Known rows, with every step that occurs
A K T: [ -2.5   7.0  -1.3  -9.4  -7.0   4.3  -9.3   6.7  -0.6  -3.8 -11.8  -0.8
  -2.0  -1.5  -0.8 -16.3   4.6  -4.1   7.1   2.4  -5.2 -11.0   1.0  -3.0]
A N: [ 1.1 -4.7  0.5 -6.0 -6.9  0.1  2.0  9.0  5.8  6.0  2.6  3.0  1.3  1.5
  2.8 -8.9  1.4 -1.3  3.1 -5.9 -4.8  1.5  1.0  2.7]
A T K: [ -0.4  -2.1   6.1 -14.9 -14.3   8.1  -8.8  -3.4   5.5  -2.3 -12.7  -2.7
  -4.7  -4.5  -2.6  -1.3   2.5  -8.0  -1.8   0.0   9.9  -1.3   6.7  -0.1]
N U A: [ -9.9  -2.8   0.5  -9.3  -2.6   8.3  11.0 -22.5   3.0  -1.3  -9.5  -2.4
  -2.8  -2.1  -4.4   7.5  -1.6   5.4  -7.4  -3.7  -3.1  -5.8  -3.3   4.4]
U N: [ -1.3   0.9   3.4   1.1   0.3  -5.0   6.5  -3.0   0.8   2.2   3.9  -0.9
  -2.0  -0.1   0.3 -16.9   4.0   2.3  -0.6  -6.9  -3.1  -2.2   0.1   0.9]
P U: [  0.0  -1.4  -0.1  11.0  -7.5   3.3   0.7 -14.7  -0.6   0.0 -10.5  -1.1
  -2.2  -3.1   0.4  -2.4  -0.2   4.5  -2.4  -2.9  -0.8  -5.4   5.4   2.3]
N U A K T P: [-13.5   0.9  -0.4 -22.9  -1.4  16.0   6.4 -21.6  -1.7   0.2 -23.7  -3.1
  -2.2  -4.5  -8.2 -31.1   4.5   7.0  -3.1  -7.5  -8.1 -16.3   1.3   4.1]
P T K A: [ -0.6  -3.4  -3.7 -13.1 -41.2   7.4   0.9 -18.6  -0.1   3.6   7.3   2.2
  -6.0 -19.6  -5.4  20.9   3.1   0.4   0.4 -10.6   3.1   2.3   0.6  -0.4]
A T P: [  1.5  -3.8   6.9 -13.3   5.5   9.2   0.9  -9.0   0.2   1.9  -9.6  -0.8
   1.0  -0.4  -4.3 -41.0  -0.9   2.2  -4.6  -7.0   4.1  -1.9   7.1   6.2]
K T P U A N: [ -3.8  -6.0   4.8 -16.7 -25.0  20.1   9.1 -23.4  -0.5   6.5 -17.3   3.7
  -3.0  -5.3  -6.5 -61.3   8.9   1.8  -0.7 -18.3 -10.1 -14.5  14.3   8.8]
U A: [ -3.3  -1.8   3.6  -9.8  -6.6   7.1   6.1 -14.5  -0.3   0.0   2.8   0.9
  -3.8  -1.9  -6.0  -2.5   1.1  -4.6   0.8  -1.3  -2.2   0.4  -0.1   3.4]
T K A U P: [ -2.5  -3.3  -4.9 -17.6 -37.8  10.6   3.4 -10.3   3.8  11.9  -3.1  -1.5
  -6.2  -7.1  -4.7 -19.3  -6.3  -9.5   4.0  -4.4   1.8  -7.9  -3.4   6.5]
K T P U N: [ -2.8   1.3   4.4   0.6 -12.0   8.1   8.1 -21.7  -5.1   3.1 -18.6  -1.2
  -2.6  -5.3  -2.9 -65.6   9.3  10.7  -5.9 -17.8  -6.6 -19.0  13.8   3.6]
U P: [ -0.3   2.7  -0.7   0.5   9.2   7.6   3.0   0.1   2.1   6.9   8.9   0.4
   1.4   6.3  -1.1 -19.9  -1.4  -1.6  -2.2   0.1  -5.1  -8.7  -1.4   7.3]
K A N U P T: [ -3.5  -4.9  -6.1 -11.3 -21.1  13.2  16.2 -16.3  10.7  14.8   9.1   3.9
   0.5  -7.1  -1.2 -14.2  -3.3  12.1  -8.0 -18.8 -14.9 -11.5  -6.3  14.4]
K T P G: [ -3.8   1.8   2.4  -3.1 -13.2   7.7   5.6  -3.5  -9.9   7.5 -10.7   3.6
   1.3  -5.6  -3.1 -57.8   8.6   0.8  -4.4  -1.1   1.2 -11.4  11.7   2.1]
A N U P G: [ -7.7  -3.5  -2.0   3.9   0.0   6.1  15.1   0.6   6.7  18.7   0.6   2.6
   3.3   2.4   3.3 -27.5   0.2   5.0  -8.7  -1.7  -7.6 -13.5  -1.3  12.2]
K A T P U N: [  0.0  -4.5   6.2  -9.3 -21.0   8.2  14.3 -39.3  -0.9   5.6 -12.6  -2.2
  -8.5 -10.7  -9.6 -59.0  -1.8   7.1  -8.4 -20.7   0.7  -9.4   8.3  12.1]
N U: [ -6.7  -1.3  -2.9   0.8   5.7   1.5   5.2  -8.1   3.6  -1.4 -11.8  -3.3
   1.0  -1.1   1.9  11.4  -2.8   9.7  -8.7  -2.5  -1.9  -6.3  -3.7   1.0]
A K T P: [ -3.8   4.1  -0.7 -14.2   0.1   7.6  -5.1  -0.3  -5.0   1.3 -13.5  -0.5
   0.3  -2.2  -4.3 -39.5   5.9   1.4   4.5  -4.5  -4.5 -10.8   5.2   0.3]
T K: [ -2.7  -2.3  -0.6  -6.2 -13.6   2.6  -4.7  -0.7   1.0   1.6  -4.1  -1.8
  -3.0  -5.5  -1.3  17.7   4.8  -5.2   0.1  -0.2   5.9   0.8   3.1  -4.3]
P U A K: [ -5.1  -0.1   2.5  -2.9  -8.1   7.7   1.0 -27.9  -0.1   0.4 -10.5  -1.5
  -7.6  -5.1  -5.8   1.7   0.4  -2.3   6.6   0.0  -5.1  -4.5   1.8   5.6]
N U A K T: [-12.3   3.8  -0.8 -18.6  -8.5  12.3   0.8 -15.0   2.5  -5.2 -22.6  -3.4
  -4.5  -3.4  -5.4  -8.3   3.5   0.5  -0.4  -0.7  -8.5 -16.9  -2.9   2.0]

Rows
[ -2.7  -3.0  -4.7 -14.8 -33.4   4.0   1.2 -11.8   0.0   3.4  -0.3  -1.2
  -7.5 -12.7  -7.3  19.6   1.0  -7.7  -1.0  -4.5   7.4   1.6  -0.9  -2.2]	T K A
[ -2.0  -6.5   4.1 -16.1 -12.9   6.6   8.4  -7.0   5.6   6.0   5.8   4.0
  -2.4  -0.8  -3.6 -13.0   3.1  -6.0   4.5  -7.4  -6.8   2.1   0.9   5.3]	U A N
[-10.8  -5.5   6.2 -23.7 -16.5  16.5   2.2 -25.8   8.3  -3.5 -21.7  -5.2
  -7.6  -6.8  -7.3   5.6   0.7  -3.7  -9.5  -3.4   5.4  -7.7   2.2   4.5]	N U A T K
[  1.6  -4.4   2.6 -21.6 -14.3  10.5   6.6 -20.6  -0.8   3.7  -6.0   0.0
  -3.9  -7.3 -10.4 -40.8  -4.2   0.0  -5.9 -10.9   4.7  -0.6   3.5   8.1]	K A T P
[ -1.8  -5.3   0.8 -18.1 -56.0   0.7   6.9 -20.7   2.9   7.7   0.3   0.6
  -8.3 -20.4  -2.4 -12.8   1.4   1.9   6.6 -17.3  -0.7  -1.5  -0.2   2.1]	P T K A U N
[ -7.6  -1.6  -2.9  -4.1  -7.6  15.0   3.4 -14.0   7.3   7.6  -0.9  -1.5
   1.0  -6.7   0.4  10.8   3.1  10.6 -10.2  -9.0  -4.9 -13.1  -0.2   6.1]	N U P T K
[  2.5  -1.4  -2.8 -11.2 -34.1  10.7   7.4 -15.9   3.6  10.7   9.1   3.7
  -1.9  -8.6  -2.2 -34.1  -7.5   3.3   5.3  -9.3  -8.6  -7.5  -4.8  13.2]	K A U P T
[ -1.0   0.0  -0.5  -4.8 -13.3  13.2  -1.2  -7.9   3.4   8.6  11.9   1.9
  -0.1  -5.8  -1.5   1.5   6.1   0.6  -1.0  -6.7  -3.4  -6.0   3.4   5.0]	U P T K
[ -2.4  -3.5   4.7   6.8  -0.3   1.9  12.5 -26.4  -4.4   7.5  -7.5  -1.9
  -2.3  -4.3  -2.1 -40.8   4.1  12.6  -5.7 -16.4  -4.4  -7.6   9.6   6.0]	T P U N
[ -7.9  -3.1   6.9 -17.9  -3.0  13.5   6.5 -24.0   7.6  -5.0 -17.7  -3.2
  -4.5  -1.3  -6.0 -11.7  -3.6   1.4  -9.7  -3.8  -0.5  -8.1  -0.7   8.3]	N U A T
[-5.7 -6.2 -2.4 -5.0 -1.3  1.4  7.1  1.7  9.3  5.7 -9.6 -0.6  2.1  0.5
  4.4  0.8 -0.7  9.1 -5.9 -8.3 -6.8 -5.8 -3.4  2.9]	A N U
[-10.1  -6.4  -6.0 -10.9 -34.6   9.6  16.0 -10.4   6.6  22.1   0.2   1.5
  -4.0 -10.0  -3.3  -8.4   1.6  -2.9  -9.4  -6.3  -0.2 -12.0  -2.0   9.4]	T K A N U P G
[  2.3  -0.3   1.5  -2.7 -13.6   9.6   1.5  -4.8   4.8   8.7   6.1   3.2
   2.6  -1.5   3.8 -35.0  -4.5   5.8   5.8  -5.5  -9.9  -8.9  -1.6  10.9]	A U P T
[ -6.7   1.2  -3.7   1.1  13.6   8.5   7.9  -7.1   5.4   5.8  -3.7  -3.0
   2.4   5.8   0.4  -8.0  -3.9   8.3 -10.9  -1.7  -6.5 -14.9  -5.8   8.1]	N U P
[ -0.9  -4.3   4.2 -13.6 -23.6   7.6  11.4 -21.5  -5.3  10.2  -4.1   2.8
  -4.5 -11.3  -9.6 -48.8  -2.4  -2.2  -6.5  -4.0   9.0  -0.6   6.3  10.2]	K A T P G
[ -8.0  -9.4  -7.2 -19.9 -34.8   5.4   8.6 -10.1   9.2   8.9 -11.0  -1.8
  -5.3 -12.2  -2.6  21.0  -0.2   0.9  -6.1 -13.0   1.0  -3.8  -4.2   1.2]	T K A N U
[  0.1  -1.1  -3.6 -11.8 -25.4   7.7   7.2  -9.8   3.3  10.7   1.5   0.4
  -3.4  -1.6  -3.9 -35.5 -10.0  -4.4   3.8  -3.6  -3.8  -8.3  -6.8  10.9]	K A U P
[ -8.3  -6.6  -8.0 -18.7 -25.8  12.6  11.7 -10.7  11.1  15.8  -1.9  -1.4
  -4.0  -5.6  -3.9   1.0  -1.7  -0.9  -8.2 -12.8  -3.7 -12.1  -5.6   7.9]	T K A N U P
[  0.0  -0.1   0.3  -3.8  -5.3   6.5   1.6   2.2   3.9   8.4  -1.8  -0.1
   1.3   5.6   2.1 -37.5  -6.9  -2.2   5.0   0.3  -4.8  -9.9  -2.5   9.3]	A U P
[ -0.7  -3.0   0.1  -6.3 -21.2   5.4  -4.9  -7.4   1.4   1.6   3.7   1.2
  -1.5 -12.6   0.1  20.4   6.9   2.6   1.2  -6.8   1.9   1.5   4.8  -2.2]	P T K
[ -7.0  -2.5  -7.3 -12.2 -29.0  15.9   9.4 -24.8   5.9   9.8   2.5  -1.0
  -3.6 -14.0  -5.2  12.4  -0.7   7.7 -10.6 -13.2  -3.7 -12.1  -4.1   8.4]	N U P T K A
[ -8.8   1.1  -2.4   9.9   6.6   6.5  12.9  -8.5   1.0  12.5  -2.4   0.0
   1.8   1.8   0.9 -18.4  -1.7   5.8 -12.1   4.6  -2.2 -14.5  -1.8  10.2]	N U P G
[ -1.1  -0.6   3.2  11.4  -7.5  -2.1   7.1 -19.7   0.0   2.0  -7.2  -2.3
  -4.5  -3.4   0.4 -18.7   2.6   6.6  -2.6  -9.5  -4.5  -8.4   5.4   3.0]	P U N
[ -1.3   0.3   1.1  -0.1 -11.9  13.5   0.8 -17.7  -5.8   0.1 -21.5  -0.6
  -0.4  -5.0  -3.2 -49.4   6.2   8.0  -5.7 -10.5  -4.1 -17.2  13.8   3.1]	K T P U
[ -6.1 -10.0  -5.9 -19.3 -42.4   8.4   8.7 -16.6   9.4   9.1  -3.3   1.6
  -3.9 -19.0  -1.1  22.5   2.3   8.4  -5.5 -18.9  -3.9  -2.4  -2.7   3.1]	P T K A N U
[  0.4  -8.6  -3.2 -19.3 -48.8   7.4   3.4 -10.0   5.8   9.8   9.3   4.9
  -4.7 -18.6  -2.9  12.4   4.6  -0.7   3.5 -16.7  -1.3   4.2   1.6   2.2]	P T K A N
[-11.8  -0.5  -1.0 -12.3   3.1   5.8   6.1 -19.9   3.3  -0.8 -12.0  -4.0
  -4.4  -3.0  -4.7  14.3  -2.1   2.8  -0.4   0.6  -6.6  -5.4  -6.8   4.3]	N U A K
[ -0.6  -4.4   1.0   5.6  -0.8   6.9   5.5 -23.0  -4.9   5.0 -11.9  -0.7
  -0.2  -3.9  -2.6 -25.0   0.9  10.2  -5.0  -9.6  -1.0  -5.3   9.1   4.9]	T P U
[ -2.4  -5.9  -3.9 -18.6 -47.3   2.6  -0.4 -10.8   1.8   4.8 -11.8  -2.0
  -7.4 -13.3  -3.4   0.9  -4.8  -7.7   5.8  -3.8   6.7  -0.1  -1.8  -0.7]	T K A U
[ -3.9  -4.8  -0.1 -17.6 -45.4  -2.3   6.4 -14.9   2.0   7.3  -5.9  -2.9
 -10.1 -13.9  -3.5 -16.0  -0.7  -4.7   5.3 -10.8   4.0  -2.7  -2.4   0.0]	T K A U N
